Known rows, with every step that occurs
bine zabimu pivu zele rufis: [  5  -5 -17 -27  -8  19 -29 -18  25 -12 -28  13   2 -11 -14   7 -21  -6
  16  15  21   2 -28 -12   9 -20  17 -21  -4  13  32]
mosa rudav sedi pivu zele fuvu: [ 29 -22 -11   7  16  11   6   0  -5  16 -25  20   4  11  17  23 -17  -6
  23  -9  -2 -23   1   9 -10   6  -4 -12 -13   0  14]
pivu sedi rudav: [  7  -7  -6  12 -10  20  -4   9  13  -7 -14 -11   5   8  22  18 -30  17
   0   2   0   7 -17   8  -6  -1  31  -8   7 -11  27]
pivu zele rufis: [  7 -16 -20   7 -23   9  -8  12  18 -16 -12  23  -7  -4  -2  11 -17   4
   4  -2 -11  -6 -21   8  -1 -20  20 -29   0  -1  21]
zele rufis: [  8 -16 -13  18 -14  13  15  12   2 -12  -5  12   9   2  -4  11 -13   3
   0  12  -5   0 -22  -1  -1  -7  10 -21   3   8   8]
peletak sedi pivu zabimu kuvi pavor rufis zile: [ 23 -12 -13   2 -27  19  -4  12 -24   2   0  -3 -27  33  34  31 -55 -32
   8  -6   4  -3   2  15  -5 -10  29 -21  -1  -1  27]
zabimu kuvi pavor rufis: [ -6 -11  -9   1 -27   2 -12  18 -18   2  -5 -10   1   4   5  14 -28 -20
  15   9  11  17   1   2 -14  -4  29  -9  -5  -8  27]
peletak sedi rudav: [ 21 -16  -2   4  -9  19  10  -2 -10 -17   6 -13  -2   4   1  22 -31  -1
 -10   5  19   6  -3   5  10   1  18  -4  12 -13  26]
kuvi pavor: [  8  -1  -2   0  -7   2   0  11 -19  -3 -11  -1   5   2  10  12 -20  -2
   3  -2   0   0  -7 -10   0 -11  36 -13  -8   5  15]
pivu zabimu kuvi pavor: [  7  -1 -19  -1 -26  22 -25   6  -1   3 -12  -9   0   8  27  18 -29   8
   3  11  15  25   3  13  -3   4  29 -10 -11   3  13]
kuvi zabimu: [ 19   4  -3   2  -1  23 -27  10 -19  -3  -5   7  -8   5  -1  13  -1   2
  -1  10   9   7 -16   2   9  11  -1   4 -14   3  15]
mosa rudav sedi pivu zele rufis zile: [ 24 -28 -11  15   9  25   7 -10  -4  10 -27  26   8   7  17  30 -25 -20
  21 -11 -13 -27  -1   8 -15 -12   2 -23 -11  -4  14]
mosa rudav sedi pivu zele: [ 32 -26 -13   2   8  12   4  -8  -8  17 -19  15   8   5  21  25 -18  -8
  22 -10  -2 -26   3   4 -11   4  -1 -17 -13  -7  20]
kuvi pavor rufis zele pivu sedi rudav mosa: [  4 -24  -2  19 -15   2  -7  17   5  -2 -17   2 -10   8   1  31 -32  -9
   8 -21  -9  -7 -13  14 -13  -6  43 -25   3  -4  35]
rudav sedi: [ 21 -10  -3  10  -2   3  19 -11 -12  10  -9   4   4   1  -5  20  -2 -17
   7   7  21 -13  -1   5   6  -3   3 -11   5 -14  27]
bine zabimu: [ 14  -3  -9 -12  -5  19  -9 -10  -7  -8 -11   6  13   1  -9   3  -5  -4
  18  11  10  -5  -9  -9  12  -4  13  -3  -8  10  21]
bine zabimu kuvi pavor rufis: [ -1  -9 -11 -18 -21  15 -23  -4 -13  -4 -13  -2  14   5  -3  11 -27 -20
  27   9  17   9  -3  -7  -3 -10  23  -3 -12   4  31]
sedi pivu zabimu kuvi pavor rufis zile: [ 15  -5 -14   8 -20  18 -10  13 -12   9 -13   0 -16  24  27  24 -47 -16
  15  -1 -13   2   0  13 -17  -2  28 -21 -17   8  19]
fuvu zele pivu zabimu kuvi pavor: [ 12  -2 -18  -7 -34  52 -13  -3  13  -4 -19   7  -9  -5  21  18 -33  21
   5  23   9  23  -3  -1 -15   2  32  -7   2  14  22]
fuvu zele pivu zabimu bine: [ 25  -4 -19   1 -33  56 -13   4  19  -4 -17   8 -18  -5  19  21 -20  28
   8  15   8   1  -5   0 -17   7  18 -12  11  23  24]
bine zabimu pivu zele: [  8   3 -14 -31  -4  15 -34 -19  20  -9 -27   6  -3 -12 -14   3 -12  -7
  18  14  24   1 -21 -12  12 -15  20 -14  -6   8  37]
zile rufis zele fuvu: [ 13 -10  -7  39   5 -16  10  22  18  -1 -11  18   4  -1 -18  -1  -5  14
  20  11  -3  -6   8  27   6  13  25 -28   1   3  15]
zabimu kuvi pavor rufis zele pivu: [ -2 -15  -9   9 -22   3 -14  11  -3   1  -7  -5  -2   3  -5  21 -26 -17
  18   6   4  12  -2  12 -14  -4  34 -14  -5 -11  34]
pavor kuvi zabimu bine: [ 18  13 -10  22  -4  31 -24  17  -9   8  -2  -3   3  12  -5  28  -9   6
  22  -4  30  15 -15   2  -1  -4  17  -5  -6  15  26]
rudav sedi pivu zabimu: [ 36  -9 -11   4  -3   9  14 -11  -8  18 -11   6  -5  18  21  30 -29 -10
   7  -1  13 -16  -4  11   1   5   2 -20  -6  -2  26]
mosa rudav sedi pivu zele rufis: [ 29 -33 -16   6   4  16   8  -8  -2  12 -21  21  13   6  21  29 -26  -7
  19  -9  -5 -26  -4   5 -13  -1  -4 -22 -10  -3  15]
rudav sedi pivu: [ 30 -12  -6   5   6  -1  26 -10 -13  15  -5   5  -1  12   7  25 -22 -18
  11   1  13 -17  -7   2  -2   2  -2 -17  -5  -9  32]
fuvu zele: [ 12  -6 -11  -7 -20  28   7   2   1  -6 -10   4  -8 -16   5   3  -4   8
   8  25  -1   2  -1 -10  -3   9  21 -10   2   5  21]
sedi rudav mosa: [  3 -21  -6  19   2  15   9  -1  12 -17  -1  -8   5 -10 -17  16  -3  14
  -8   6  20  25  -4   8  -3  22   5   2  -3  -2  23]
mosa rudav sedi pivu zabimu kuvi: [ 31 -26 -18   3   2  25   0 -12  -9  23 -16   2  15  11  31  30 -23  -6
  19   2  11  -7   9  11 -13  18  -6 -10 -14  -5  13]
rudav sedi pivu zabimu kuvi pavor rufis: [ 26 -15 -11   1 -16   6   4  -4 -17  22 -13   1  -7  22  25  36 -46 -25
  15  -7  15  -9   1  12 -11   0  10 -21  -6  -5  33]
sedi pivu zele rufis zile: [ 13 -11 -17  11  -6  11   4   9  11  -9 -13  25 -15  13   7  18 -36  -8
  12  -6 -27 -14 -20   8 -12 -20  18 -31 -14   6  22]
zabimu pivu: [  6   4  -6  -9   0   3  -9  -2   9   0 -16 -11  -8 -11  -9   4  -1  -3
   2  27  26  10 -19 -11   6   1  16 -14   3   3  27]

Rows
[  6   5 -12 -26  -5  19 -25 -14  16  -2 -27  -3   4   1   6   6 -16  -5
  19  18  28   5 -27 -12   9 -10  22 -12   0   8  35]
bine zabimu pivu sedi
[  9   4  -9 -26   2  17 -20 -19   8  -5 -22  -3   8  -9 -16   3  -7  -8
  16  24  29   5 -19 -17  13  -5  15  -8  -5  13  30]
bine zabimu pivu
[  8 -18 -15  -1 -26  35  14   3  11 -13 -11  15  -1 -14   4  10 -15   8
   5  24  -6   4 -13 -10  -7   1  15 -20   5  14  15]
fuvu zele rufis
[  1  -5 -16 -11 -12   7 -20   0  31 -10 -25   8 -15 -14 -10   9 -18   0
   1  16  16   7 -29  -4   1 -16  20 -31   4   4  30]
zabimu pivu zele rufis
[ -1 -16 -12  18  -9  16   1   9  19  -8 -10  -8  -1   6  20  20 -19  15
  -1  -1  13  19 -17  14  -7  11  21  -9   5 -10  31]
pivu sedi rudav mosa
[ 19 -18  -4  25 -20  -3  -1  19  -1   2  -8   7 -16   4 -24  16   1 -15
  16  -3 -21 -29  -9  19   0   0  25 -23  10  -7  31]
pavor rufis zele pivu
[ 28 -11 -17   3  -7  12   9 -14  -5  19  -8   0  -3  17  20  31 -33 -12
  11   6  22   0  -1  15  -5   9  -2 -16  -8  -8  31]
rudav sedi pivu zabimu kuvi
[ 28 -21 -20  -4 -18   7  10   9  -2 -10   8  12 -20  21  21  23 -45 -12
   3  -7   3 -12 -18   8   2 -11  14 -29   2  -4  30]
peletak sedi pivu zele rufis
[ 38 -23 -14   6   7  22   5 -10 -14  22 -19   7  13  11  32  29 -19  -3
  17  -5   2 -22   6   7  -8  14  -4 -13 -12   2  10]
mosa rudav sedi pivu zabimu
[  2  -5 -17 -16 -11  21 -17 -14   1  -8  -7  -3  19   0  -8   4 -10  -9
  23  23  24  19  -4  -2   4   1  11   3 -13   0  28]
bine zabimu kuvi
[ -6  -5 -11  -3 -14   7  -9   6  -9  -2  -4 -11  10   0   8  13 -24  -7
  10  16  18  29   0   0  -9  -1  27  -5 -13  -8  23]
zabimu kuvi pavor
[ 16  -3 -11   1 -22  41   7   1   9  -9 -12  12 -10 -10   0   8 -12  19
   5  25   1   4 -11  -8 -10   3  21  -5   8  10  24]
fuvu zele pivu
[  7   2 -12  10  -5   0 -11  24  14  -8 -20  20 -20   4  -7   1  -3   7
   9  -2  -6  -2 -13  15   5 -10  21 -12  -5   4  18]
pivu zele fuvu
[  0   1 -12 -19  -5  26 -29 -20  25 -16 -34  18  -2  -9 -19   8 -18 -19
  18  15  12   1 -24  -9   8 -31  23 -21  -5  12  31]
bine zabimu pivu zele rufis zile
[ 16 -16  -8  39  -6   4   2   8  33  -4 -13  12  11  -1  -5  15 -33  29
  15   4  -3  -2   0  26  -8   5  36 -30  11  -8  32]
zile rufis zele pivu sedi rudav
[ 21 -15 -21   3 -18   4 -12  11  -1  12  -7  -4 -13  19  24  27 -43  -9
  16  -4 -12  -2  -1  19 -10  11  26 -29 -20   4  25]
sedi pivu zabimu kuvi pavor rufis zele
[ 22  -6 -25   0 -14  16  -6   6   1   8   0  -6  -7  19  28  17 -34   8
   9  11   2  13  -5  13  -9  17  11 -14 -18   7  19]
sedi pivu zabimu kuvi
[  9  -9   2   7 -22  -4  -3  25 -31   1 -10   1  -5   8   6  14 -25 -17
   8 -11 -10 -16  -6  -7  -6 -14  36 -17   1   5  21]
kuvi pavor rufis
[ 16   2 -20  14 -25  35 -15   4  13  -1  -9   2  -5  12  10  17 -22  22
   2  18  16  22 -10  16  -8   3  17  -1   4   6  17]
zele pivu zabimu kuvi
[ 19 -13  -9  38  -7  -4   7   9  21  -2  -6  17   7  -4 -18   6 -13  21
  17  10  -2  -9   4  22  -2   7  28 -30   8  -2  27]
zile rufis zele pivu
[  4  11  -8  13   5  29 -24   2  12   5 -14  -9  -2   6  -6  28 -19   6
   8   6  48  44 -29   3   4   2  21  -4  -6   6  35]
pavor kuvi zabimu pivu sedi rudav mosa
[ 22  -8 -17  -3  -8  -2   1  10   4   0  -4  12 -16  10  12  11 -27   4
  11  -6 -16 -12 -15   5  -7  -2  18 -24 -16   0  29]
sedi pivu zele
[ 25 -20 -14   4  -4   2  18  -9   5   7 -12  21  -6  10   8  29 -34 -16
  11  -7   4 -19 -15   8  -6 -12   2 -30  -4  -8  33]
rudav sedi pivu zele rufis
[ 10 -23 -12  43  -6   2   6   8  38  -6  -9  14   5  -1  -8  16 -22  29
  14   3   8   6   0  32  -9  16  28 -30  10  -6  34]
zile rufis zele pivu sedi rudav mosa
[ 32  -3 -19   4 -10  14   2   9  -5   7  -5   1 -11  20  28  17 -29  12
   4   2  -8  -7 -10   8  -3  13  12 -19 -15  14  14]
sedi pivu zabimu
[  2   1  -5  -7  -1  15 -17  -3  26  -3 -25 -19  -4  -5  11  15 -28  10
  -2  18  25  18 -27  -4  -3  -1  28 -16   9  -5  36]
zabimu pivu sedi rudav
[ 27 -14 -10   1   0  -2  13 -10  -2  10 -11  14  -9  10   8  26 -26 -16
  13  -7   8 -20  -8   9  -3  -7   6 -24  -7 -13  38]
rudav sedi pivu zele
[ 10   1 -11 -14  -4  22 -49   0  12  -8 -22  15 -19  -7  -7  17 -17   0
  -4  13  20  16 -34  -2   7  -4   2 -15 -10   7  26]
kuvi zabimu pivu zele rufis
[ 38 -12 -15   7  -5  15   4  -7  -3  18 -10   1  -7  17  24  39 -30  -6
  14  -7  19 -20  -2  12  -9   6  -3 -24  -2   4  31]
rudav sedi pivu zabimu bine
[ 23 -16  -9  25 -27   4  -9  18   2   5 -12   7 -20   9 -14  18  -6  -9
  13  -6 -20 -28  -7  26   2   2  27 -27  10  -2  26]
pavor rufis zele pivu zabimu
[ 16 -18 -14  22 -30   7 -15  16   6   6  -9   2 -18   8 -13  21  -8 -12
  17   2 -11 -13  -3  30  -3   5  25 -22   7  -8  30]
pavor rufis zele pivu zabimu kuvi
